Each row was made from one small tree. The marks that hang from a mark follow it in brackets, in alphabetical order. Every link used is in the known rows. Write each row's tree.
Known rows
tutadob(fetidu(nale) foso(kidus porar)): [5.17, 0.58, 1.10, -1.41, -1.89, 2.31, 0.18, 1.43, -1.24, 0.38, -0.05, 1.99, -1.18, 2.71, -1.57, -0.55, -1.33, 0.55, 0.29, -0.48]
foso(kidus porar): [2.60, 0.23, 2.06, -0.70, -2.80, 1.60, 0.70, 0.08, -0.92, 1.56, -0.36, -0.14, -1.92, 1.93, -0.38, -1.23, -1.59, 1.86, 1.71, 0.31]
tutadob(fetidu foso(kidus)): [2.93, 0.82, 1.45, -1.03, -2.59, 2.58, -0.63, 3.28, -1.25, -0.96, -0.25, 0.55, 0.51, 1.96, -0.68, 0.06, -1.60, 0.33, 0.45, 0.05]
tutadob(fetidu foso(kidus nale)): [3.33, 0.57, 2.01, -2.24, -2.07, 3.15, 0.08, 2.08, -0.68, -0.62, -0.34, 0.58, 1.14, 2.61, -2.11, -0.16, -1.95, 0.78, -0.13, -0.06]
porar(nale): [1.15, -0.41, 2.29, -1.30, -3.18, 2.74, 1.50, 1.23, 0.12, -0.40, -1.22, -0.18, 0.45, 1.48, -0.91, 0.39, -3.02, 0.95, 2.22, 0.10]
gete(fetidu(foso(kidus) tutadob)): [1.97, -0.72, 3.03, -0.64, -1.26, 1.26, -1.46, 1.11, 0.10, -0.40, 0.93, -1.03, 2.55, 1.66, 0.55, -0.13, -0.79, -0.69, 2.06, 0.59]
gete(fetidu(foso(kidus porar) tutadob)): [2.96, -1.49, 3.93, -0.74, -0.44, 0.96, -0.39, 0.04, -0.48, 0.46, 1.09, -0.67, 0.66, 2.28, 0.32, -0.77, 0.09, -0.34, 2.72, 0.01]
kidus(foso(porar tutadob)): [-0.02, -1.12, 5.68, 0.14, -3.05, 1.66, 0.78, -0.94, -0.66, -0.17, 0.31, 1.15, -2.35, 0.78, -0.31, 0.40, 0.03, 1.22, 0.48, -1.15]
tutadob(foso(kidus)): [2.15, 1.30, 2.06, -0.52, -3.02, 1.81, -0.09, 1.89, -1.20, 0.22, -0.06, 0.51, -0.02, 1.32, -1.34, -0.47, -3.03, 1.21, 1.21, -0.30]
fetidu(kidus nale): [4.27, 1.07, 0.17, -1.27, -4.39, 1.16, 0.23, -1.39, 0.51, 0.06, -1.68, 0.92, 0.40, 1.08, -1.48, -1.03, -2.65, -0.04, -0.91, 0.84]
foso(kidus): [1.77, 1.04, 1.23, -0.55, -3.53, 1.89, 0.05, 1.08, -0.37, 0.83, -0.54, -0.43, 0.02, 1.38, -0.14, -0.67, -2.53, 1.53, 0.97, 0.97]
kidus(foso(nale porar tutadob(fetidu))): [1.08, -1.82, 5.54, -1.73, -1.98, 3.02, 1.08, -0.76, -0.25, -0.90, -0.05, 1.10, -1.27, 1.95, -0.83, 0.56, 0.91, 0.84, -0.85, -1.04]
fetidu(kidus): [3.06, 0.64, 1.17, -0.85, -4.48, 1.11, 0.08, -0.59, 0.29, -0.40, -1.75, -0.24, 0.15, 0.80, -0.82, -1.07, -1.98, 0.14, -0.01, 0.75]
tutadob(foso): [2.29, 0.74, 2.89, -0.58, -3.18, 1.68, 0.80, 1.49, -0.62, -0.28, -0.51, 0.55, 0.24, 0.72, -1.70, 0.12, -2.42, 0.10, 1.65, -0.92]
fetidu(foso(porar) kidus tutadob): [4.28, -1.22, 4.41, -0.32, -2.59, 0.89, -0.52, -1.26, 0.76, -0.88, 0.19, -0.21, -0.43, 1.42, -1.66, -0.13, -0.13, -0.29, 1.32, -0.31]
kidus(foso): [0.92, 0.46, 3.95, 0.54, -3.77, 1.28, 1.20, 1.02, 0.32, 0.39, -0.29, 0.33, 0.46, 0.62, 0.03, 0.84, -1.20, 0.78, -0.13, -0.17]
fetidu(foso(nale porar) kidus tutadob): [4.75, -1.63, 4.83, -1.63, -2.12, 1.41, 0.14, -2.51, 1.28, -0.53, 0.27, -0.18, 0.32, 2.06, -2.97, -0.25, -0.53, 0.08, 0.73, -0.48]
fetidu(tutadob): [2.41, -0.09, 3.78, -0.89, -2.43, 1.17, -0.10, 1.45, -0.39, -0.80, -1.23, -1.27, 0.90, 0.84, -0.61, 0.52, -1.66, -0.38, 2.52, -0.16]

Which tree is each row?
[-0.07, -0.81, 3.26, -2.09, -2.60, 3.62, -1.01, -1.18, 0.91, -0.25, 1.28, 0.53, 0.66, 1.82, -2.25, 0.03, -2.41, 1.70, -0.27, 0.12] | fetidu(foso(kidus nale tutadob))
[4.61, 0.16, 1.99, -2.42, -3.07, 2.59, 0.25, 0.37, -0.01, -1.80, -1.46, 0.79, 1.30, 1.96, -2.75, -0.57, -1.48, -0.58, -1.16, -0.28] | tutadob(fetidu(kidus) foso(nale))
[4.69, -1.62, 2.68, -2.25, -2.58, 2.89, 0.49, -1.58, 1.45, -0.54, -0.15, 0.85, 0.24, 2.85, -2.15, -0.37, 0.25, 0.11, -1.20, 0.11] | tutadob(fetidu(foso(nale porar) kidus))
[2.45, -0.38, 3.60, -0.08, -3.75, 1.22, 0.35, -3.13, -0.09, -0.30, -0.44, 2.33, -2.27, 0.96, -1.31, -0.62, -0.42, 0.77, -1.84, -0.44] | fetidu(kidus(foso(porar tutadob)) nale)
[0.32, -1.34, 6.03, -1.05, -2.47, 2.10, 1.81, -1.99, -0.22, 0.13, 0.29, 0.97, -1.61, 1.43, -1.81, 0.16, -0.18, 1.67, -0.11, -1.24] | kidus(foso(nale porar tutadob))
[2.95, 0.29, 2.61, 0.20, -4.45, 1.61, -0.07, 0.86, 0.63, -1.49, -1.23, 0.54, 0.73, 1.30, 0.49, 0.37, 0.34, -0.18, -2.15, 0.63] | tutadob(fetidu(kidus(foso)))
[0.22, -1.34, 3.02, -1.58, -2.37, 3.08, 0.39, -0.52, -1.34, -0.44, -0.19, 0.44, -2.61, 1.97, -0.79, -0.82, -2.26, 2.41, 2.36, -0.08] | foso(kidus porar(nale) tutadob)
[2.45, -0.55, 1.38, -0.84, -3.30, 1.10, -0.15, -1.14, 1.03, -0.37, -0.32, 0.14, 2.18, 1.20, 0.01, -1.00, -0.83, -1.28, 0.07, 0.73] | gete(fetidu(foso kidus))
[2.10, -1.84, 4.12, -2.13, -2.96, 2.53, -0.01, -3.72, 1.13, -0.67, 0.60, 1.14, -1.22, 1.62, -3.16, -0.83, -0.84, 0.82, -0.56, -0.62] | fetidu(foso(nale porar tutadob) kidus)
[5.61, -0.80, 0.92, -1.33, -3.19, 2.22, -0.23, -1.21, 1.21, -0.31, -0.08, 2.01, -0.05, 2.55, -1.26, -0.23, -0.06, -0.66, -1.44, 0.39] | tutadob(fetidu(foso(porar) kidus nale))
[6.48, 0.22, 3.29, -0.82, -2.23, 0.36, 0.17, -1.10, -0.70, -0.89, -0.72, 1.28, -0.83, 1.43, -3.00, -0.82, -1.61, -0.62, 1.07, -1.13] | fetidu(kidus nale tutadob(foso(porar)))
[3.70, -0.70, 2.64, -0.51, -3.68, 1.53, 0.29, -1.71, 1.02, 0.31, 0.38, 0.87, -0.99, 1.56, -1.36, -0.72, -0.67, 0.35, 0.18, 0.02] | fetidu(foso(porar) kidus)
[0.01, -2.61, 4.53, -1.54, -2.03, 3.70, 0.61, -0.86, 0.36, -0.97, 1.03, 1.21, -1.53, 1.72, -1.50, 0.92, -1.53, 1.19, 2.37, -1.07] | fetidu(foso(porar(nale) tutadob))
[2.65, -1.40, 4.15, -1.87, -2.31, 2.33, 1.86, -1.42, 1.25, 1.42, 1.01, 0.74, -0.19, 2.42, -2.62, 0.11, -1.42, 1.05, 0.97, -0.75] | fetidu(foso(nale porar))
[4.13, -1.41, 5.45, -0.84, -1.31, -0.32, 1.57, -2.48, -0.17, -0.29, -0.74, -0.45, 0.78, 2.10, -0.82, -1.23, 0.86, -0.55, 0.18, -0.30] | gete(fetidu(kidus(foso(nale porar)) tutadob))
[3.44, -1.24, 4.92, -1.73, -0.95, 1.97, 0.09, -0.75, 0.41, 0.67, 1.49, -0.45, 0.07, 2.77, -2.41, 0.03, -1.07, 1.29, 1.60, -0.25] | fetidu(foso(kidus nale porar) tutadob)
[1.70, -0.79, 2.40, -1.16, -2.18, 2.79, -0.95, -1.76, 0.19, 0.84, 1.59, 2.09, -1.67, 2.01, -1.55, -0.39, -1.70, 1.42, 0.10, -0.27] | fetidu(foso(kidus porar tutadob) nale)
[1.36, -0.17, 1.39, -0.82, -2.17, 1.79, -0.24, 0.50, 0.25, 0.91, 0.91, -0.05, 2.06, 1.90, 0.67, -0.79, -1.35, -0.04, 1.00, 0.87] | gete(fetidu(foso(kidus)))
[1.23, -0.76, 4.61, 0.46, -3.94, 1.11, 0.22, -2.35, -0.35, -0.87, -0.30, 1.19, -2.42, 0.62, -0.65, -0.68, 0.16, 1.04, -0.98, -0.51] | fetidu(kidus(foso(porar tutadob)))
[4.45, -1.03, 3.96, -1.01, -1.54, 1.47, 0.17, -0.65, 0.88, 0.32, 0.75, 0.81, 0.07, 1.84, -1.87, 0.80, -0.90, -0.33, 1.66, -0.82] | fetidu(foso(porar) nale tutadob)
[3.19, -0.40, 2.42, -1.64, -3.69, 2.16, 0.27, -1.76, 2.01, -0.27, 0.20, 0.53, 1.71, 1.65, -2.66, -0.26, -2.04, 0.40, -1.07, 0.40] | fetidu(foso(nale) kidus)
